What can hang from each mark
guvo: gigalag vegep
neposi: gigalag guvo vegep
zezor: vidop
pevis: bemibi guvo
nugeri: guvo pevis
bemibi: pevis
vegep: gigalag
gigalag: neposi vegep zezor
nida: bemibi

Every row comes from one small tree of marks. The marks that hang from a mark follow it in brackets, in alphabetical order. Every link used is in the known rows. Which tree was each row made from?
Known rows
guvo{vegep{gigalag{neposi zezor{vidop}}}}: [  5.3   9.8   4.0  -6.8   6.2   6.6  -6.6   5.2   9.5 -19.8   3.5  -1.4
  -1.7   1.7 -11.8  -5.8  -7.2  -2.4   0.1   2.5   5.7  21.9   1.3  -3.7]
gigalag{neposi{guvo} vegep zezor{vidop}}: [ -4.4 -12.5  22.4  -7.4   8.1  15.5  12.0  28.1 -19.4 -19.0  20.0  21.5
  -3.2  13.0   2.5   0.9 -11.5 -16.8  12.5  25.9 -42.2  -2.2  -8.6 -18.7]
nugeri{pevis{guvo{vegep}}}: [ -3.2  13.2  -3.5  -9.3   5.7 -21.8  -3.3  -3.0  -1.7  -3.9  -0.5 -11.8
  -1.2  -7.8 -13.8  -1.8  -6.6   6.4   0.4  21.7  10.2  12.8   0.1  -1.9]
pevis{bemibi guvo}: [-57.5  -6.1 -31.6  -4.1  12.2   1.2  -5.0 -10.0 -14.6 -13.7   2.6  -7.7
 -16.6 -19.4 -28.6   4.3   0.1 -13.6 -12.3  -2.2  26.7 -17.3   2.1  -1.5]
bemibi{pevis{guvo{gigalag{neposi} vegep}}}: [ 22.1   8.6 -13.2  -8.3   6.4  -9.3  -3.7  -0.7   5.5  10.4  -1.7   0.4
  -7.8  -9.7  -6.1   0.0  20.4   4.0  -0.7  -1.2  13.3  12.1  -1.7 -10.4]
nida{bemibi{pevis{guvo{vegep{gigalag{neposi zezor}}}}}}: [  1.1  -2.7 -14.1  -1.7   6.3 -15.9 -12.0  -1.2  -7.0  -0.7  14.2  -2.6
 -14.6 -16.8  -9.5  -1.0  12.0  -1.0   2.0   2.6  20.4  19.8   3.8  -5.9]
neposi{gigalag}: [  5.0  16.5 -10.6  -2.5  12.5  -6.3  -0.6 -11.4   7.3  -9.5   0.1 -19.9
 -16.6  -6.0 -18.3  -1.2  -3.1  18.5 -12.6   5.1  -7.9   4.7  -1.2 -10.8]
neposi{guvo vegep{gigalag{zezor{vidop}}}}: [ 22.1   1.6 -12.8  -3.9   6.3   3.5   1.7  11.4   6.5  -6.4   3.7  -7.9
  -5.2 -24.5 -15.9  -4.7 -16.3   8.7 -12.9  10.6 -19.2  30.8 -13.4 -21.3]
nida{bemibi{pevis{guvo{gigalag}}}}: [  4.8   3.3 -22.7  -3.2   8.8 -21.5 -10.4 -13.2  -8.8   8.4  12.2 -11.2
 -18.7 -18.4 -13.6   0.5   5.6   8.3  -3.4   1.4  28.8  10.4   3.6  -7.5]
bemibi{pevis{guvo{gigalag{zezor{vidop}} vegep}}}: [ 20.4  10.2  -8.8  -9.0  10.8  -3.4  -4.3   0.8   1.3  14.7  -1.3  -1.4
  -5.6 -10.3  -5.2  -3.2  12.6   9.2  -0.4  -2.1  19.8  10.2  -2.0  -8.6]
pevis{bemibi guvo{gigalag}}: [-43.1  -7.1 -34.8  -3.7  13.2   1.9  -5.0  -7.4  -9.8  -4.2   1.0  -5.3
 -14.4 -19.3 -23.7   4.4  10.8 -15.6 -20.9  -5.6  37.3 -24.6  -4.2  -3.8]
zezor{vidop}: [ -4.8  22.7   4.9 -12.1  21.7   3.7  -2.2 -17.9  -0.4 -15.2   5.4 -23.9
  -7.3   0.0 -19.8  -5.6 -35.5  19.6   0.4   4.3   9.4   1.6   2.9 -14.7]
bemibi{pevis{guvo}}: [ 13.7  11.8 -14.7  -9.7  11.2 -10.3  -4.3 -12.6  -2.7   8.4   0.4 -10.5
 -12.0 -16.2  -9.6   0.4  10.9  20.6   6.0   2.2   5.4  12.0   2.5  -9.5]
nugeri{guvo{vegep} pevis}: [ 12.3  13.9  -4.1 -11.7  -1.0 -40.3  -2.7  10.2   2.6   1.7  -3.3 -12.5
   8.5 -13.3  -4.9 -10.2  -6.4   3.9  -0.6  31.9   7.2  34.1  -6.8   5.8]
gigalag{zezor}: [ -0.6   7.4   1.2  -7.6   8.2   1.7   2.8  -3.5 -12.9  -8.3  14.9  -1.8
 -11.2   0.7 -11.4  -2.6  -9.1  21.6   9.7  13.1 -14.2  -1.4   9.7   3.3]
nida{bemibi{pevis{guvo{gigalag vegep}}}}: [  4.5   3.2 -23.3  -2.8   5.0 -22.0 -11.3  -9.3  -5.6   7.2  10.7  -7.9
 -17.5 -15.3 -16.2   0.0   4.2   2.0  -4.8  -0.4  32.4  15.4   4.6  -5.4]
guvo{vegep}: [ -1.5  17.4 -10.8  -7.5  -2.5  -7.8  -3.2  -8.4   5.4 -14.5   1.9  -6.8
 -10.4   6.0 -29.0  -1.9 -22.5   2.5  -2.8   4.0   9.3  18.1  10.9   3.5]
nugeri{pevis}: [ 18.8  20.8   6.4 -12.0   9.8 -19.7  -2.1  -8.1  -2.5  -6.8   3.6 -19.1
  -3.2   1.1 -10.9  -4.7 -13.7  28.2   4.2  28.4  -8.8   9.7   2.7  -7.0]
bemibi{pevis{guvo{gigalag{vegep}}}}: [ 21.6   6.8 -15.5 -10.0  11.0  -8.2  -3.0  -7.8  -4.2  13.5  -1.5  -4.2
 -11.3  -9.6  -5.7   1.5  15.3  14.6   2.1   4.1   9.9   5.0  -2.7 -11.0]
vegep{gigalag{neposi{guvo} zezor{vidop}}}: [ 14.0   3.1   8.3  -6.0  16.9  11.9  -2.8   3.3   5.5 -13.1   9.2  -6.7
  -0.8 -17.5   4.6  -6.7   3.7  11.1   2.6   6.7 -12.1  18.2 -10.0 -18.1]
neposi{gigalag{zezor} guvo vegep}: [ 18.2  -1.5 -15.8   3.6   1.3  -2.5   9.2  24.7   6.7  -0.3   3.9  -0.2
 -12.6 -18.4 -16.9  -1.5  -2.2   1.9 -22.9  13.4 -36.2  21.7 -14.3 -20.3]
neposi{guvo{gigalag{zezor}} vegep}: [ 26.1   0.1 -19.5  -2.9  -1.8  -5.1   8.4  15.4   3.6   5.1   6.6   2.5
  -8.7 -15.1 -18.0  -0.9 -10.1   3.5 -18.1  11.3 -19.4  17.2 -11.5 -17.3]
gigalag{neposi{guvo}}: [  1.4   5.3  -2.2  -5.5   2.5  -8.1   7.2   0.9   4.8 -14.0  12.8  -1.2
  -9.9 -10.8  -9.0   1.3  -2.6  -0.5   0.4  11.9 -27.6  14.5  -2.4 -18.3]

Write each row's tree
[ 17.3   4.2   6.7  -8.0  13.7   6.3   3.4  13.0   0.9  -8.7  11.6   5.4
  -2.7   7.3  -4.5  -2.1   0.5   3.0  -6.4   8.7  -8.5  -7.3  -6.9 -16.7] : guvo{gigalag{neposi{vegep} zezor{vidop}}}
[ 16.8  10.2  -7.8  -8.9  12.4  -1.4  -7.3  -2.8   1.1   7.9  -1.7  -5.8
  -5.4 -15.0  -5.1  -4.0  10.7  13.0   4.4  -1.4  16.0  19.6  -1.0  -8.1] : bemibi{pevis{guvo{vegep{gigalag{zezor{vidop}}}}}}
[ -8.5 -12.6  18.7  -8.4   4.1   8.8   8.5  20.0 -23.7 -25.9  20.1  24.2
  -9.0  25.0  -1.4   4.9  -0.3  -9.2  19.2  28.5 -45.1 -11.3   2.4  -5.8] : gigalag{neposi vegep zezor}
[  2.6   0.7   0.4  -2.3  10.4   4.3   3.6   6.8  -9.7 -10.4   5.4   0.4
 -15.2   9.7 -11.0   0.5  -0.5   8.4  -3.4  17.3 -23.7  -4.4  -2.8  -5.7] : neposi{gigalag{vegep zezor}}
[ 12.0  -2.0  12.7  -9.3  13.3  10.7   5.0  11.9  -9.5  -9.9  12.5  11.9
  -4.2  18.4   0.4   0.2  -0.3  -3.4   1.4  14.7 -11.3 -15.8  -7.0 -14.2] : guvo{gigalag{neposi vegep zezor{vidop}}}
[  3.4  -0.9 -20.3  -3.7   7.8 -19.4  -9.5 -10.7 -13.5   6.7  11.8  -7.2
 -19.5 -11.8 -13.9   1.9   3.7   3.7  -1.4   5.6  23.7   7.1   2.4  -7.9] : nida{bemibi{pevis{guvo{gigalag{vegep}}}}}
[ -2.0   4.0 -21.5  -2.8   4.7 -22.0 -10.8  -9.8  -8.3   2.0  11.6  -9.3
 -18.8 -15.5 -19.5   0.2  -0.3   2.2  -1.0   1.9  27.2  19.0   7.5  -3.8] : nida{bemibi{pevis{guvo{vegep}}}}
[ -1.9 -16.3  13.2  -5.5  -0.8   7.4  13.5  26.2 -20.5 -17.4  21.1  26.5
  -7.7  11.4   1.2   3.9   0.8 -15.6  14.1  28.4 -50.3   0.3  -4.8 -11.6] : gigalag{neposi{guvo} vegep zezor}
[  2.3   6.5 -17.0  -8.1   1.5 -21.4  -5.1   2.4   3.4  -3.6  -1.6  -8.8
   1.3 -21.3  -7.8  -8.4  -1.5  -0.4  -1.2  10.5  12.7  33.5  -5.3   9.1] : nugeri{guvo{vegep{gigalag{zezor}}}}
[  5.2   0.5 -18.7  -2.4   4.8 -21.6  -9.8  -4.7  -4.7   3.2  13.1  -4.3
 -16.5 -13.4 -13.2   0.6   9.4  -4.0  -3.8   0.8  26.4  14.4   3.1  -7.9] : nida{bemibi{pevis{guvo{gigalag{neposi} vegep}}}}
[-12.8   0.8  -8.2  -7.6  12.7 -10.1  -3.3   5.9 -10.7  -0.8   2.3  -5.5
  -2.4 -10.4  -8.3  -2.1  10.5   1.8  -9.2  19.6  15.6 -13.3  -5.6  -4.6] : nugeri{pevis{bemibi guvo{gigalag{zezor}}}}
[ 25.2   5.4   4.0 -10.2  -0.3 -34.1   0.4  27.3   4.3   6.9   1.4   3.7
  13.6  -9.1  10.2 -10.6  15.3  -6.0  -3.5  31.9   3.3  24.2 -14.1   2.6] : nugeri{guvo{gigalag{neposi zezor} vegep} pevis}
[  5.2  -7.7   3.9  -3.5  -0.6   1.1  11.2  27.9  -4.8 -15.1  19.9  17.2
  -6.4  -4.1  -5.8   1.1   0.7  -6.9   2.4  20.4 -47.7  11.6  -3.5 -16.1] : gigalag{neposi{guvo vegep} zezor}
[ 23.7  11.2 -17.4  -9.3  12.0  -9.9  -3.8 -11.4   0.3  15.7  -1.6  -8.9
 -10.7 -15.9  -6.1   0.1  17.8  19.4   0.3   0.0  13.9   7.7  -1.8 -11.0] : bemibi{pevis{guvo{gigalag}}}
[ -6.7  -0.1  16.5 -11.0  14.4  16.3   4.3   7.1 -25.8 -17.2  13.1   6.1
  -7.6  20.8 -10.3  -1.2 -28.0   5.8  14.4  22.2 -17.1 -12.7   1.7  -4.6] : gigalag{vegep zezor{vidop}}
[ -5.5   5.4  -9.2 -11.4   8.0 -31.9  -3.1   9.7  -7.6  -3.6  -0.4 -15.8
   4.2 -17.9  -5.1  -9.4   0.8   4.4  -6.0  32.7   4.8  12.5  -9.2   0.3] : nugeri{guvo pevis{bemibi}}
[ 23.7   3.8 -10.8  -8.5  10.3  -6.8  -1.3   4.1  -1.3  10.9   2.9   2.3
  -8.3 -11.4  -2.3   1.1  22.9  11.4   1.5   4.5  -1.1   7.1  -3.9 -14.1] : bemibi{pevis{guvo{gigalag{neposi{vegep} zezor}}}}
[ 27.9  13.0  -6.7 -12.6   7.9 -39.3  -0.7   4.7   2.3  11.8  -2.8 -17.1
   7.9 -18.2   5.2  -9.9   6.5  15.6  -5.7  31.1   8.5  19.5 -14.4  -2.3] : nugeri{guvo{gigalag} pevis}
[  4.4 -10.1   1.2 -10.5   7.1 -23.3   1.1  30.9 -13.6   0.0   4.1   6.8
   8.5  -3.5   9.8  -7.0  20.2 -12.4  -6.0  38.8  -4.3  -1.4 -18.2  -3.0] : nugeri{guvo{gigalag{neposi vegep zezor}} pevis{bemibi}}
[ 13.6   9.3 -10.2  -3.8   1.1   0.5   0.5   2.5   9.6  -1.2   2.8  -7.5
  -4.5 -20.8 -14.5  -6.8 -15.8   1.8  -8.4   2.6   2.8  31.1  -5.8  -9.5] : neposi{guvo{vegep{gigalag{zezor{vidop}}}}}
[-52.0  -8.0 -24.9  -3.0  12.0  11.4 -10.4   2.8  -7.1 -16.0  -0.9  -1.8
  -8.3 -18.9 -25.2  -0.6   1.9 -24.9 -15.3  -7.7  40.7  -6.0  -2.2   0.6] : pevis{bemibi guvo{vegep{gigalag{zezor{vidop}}}}}
[  3.3  -2.3 -15.6  -1.8   4.7 -17.8  -8.7   0.5  -8.1   4.5  15.3   1.5
 -15.4 -12.2  -9.3   0.1  11.9  -4.2  -1.1   2.2  22.9  11.5   3.6  -6.0] : nida{bemibi{pevis{guvo{gigalag{neposi zezor} vegep}}}}
[  1.4  -3.8   7.5  -3.1  -3.3   1.5   9.9  21.7  -2.0 -11.6  19.5  17.9
  -5.5  -3.6  -2.2  -1.1   4.5 -10.8   5.7  14.1 -32.4  14.5   0.2  -7.5] : gigalag{neposi{guvo{vegep}} zezor}
[  9.0  11.4  -6.0  -6.1   2.4   2.0  -8.1  -2.6   7.0 -13.1   1.1  -4.9
  -5.9  -2.1 -18.0  -5.5  -8.5   6.1  -1.2   2.0  10.3  23.6   5.1   4.5] : guvo{vegep{gigalag{zezor}}}
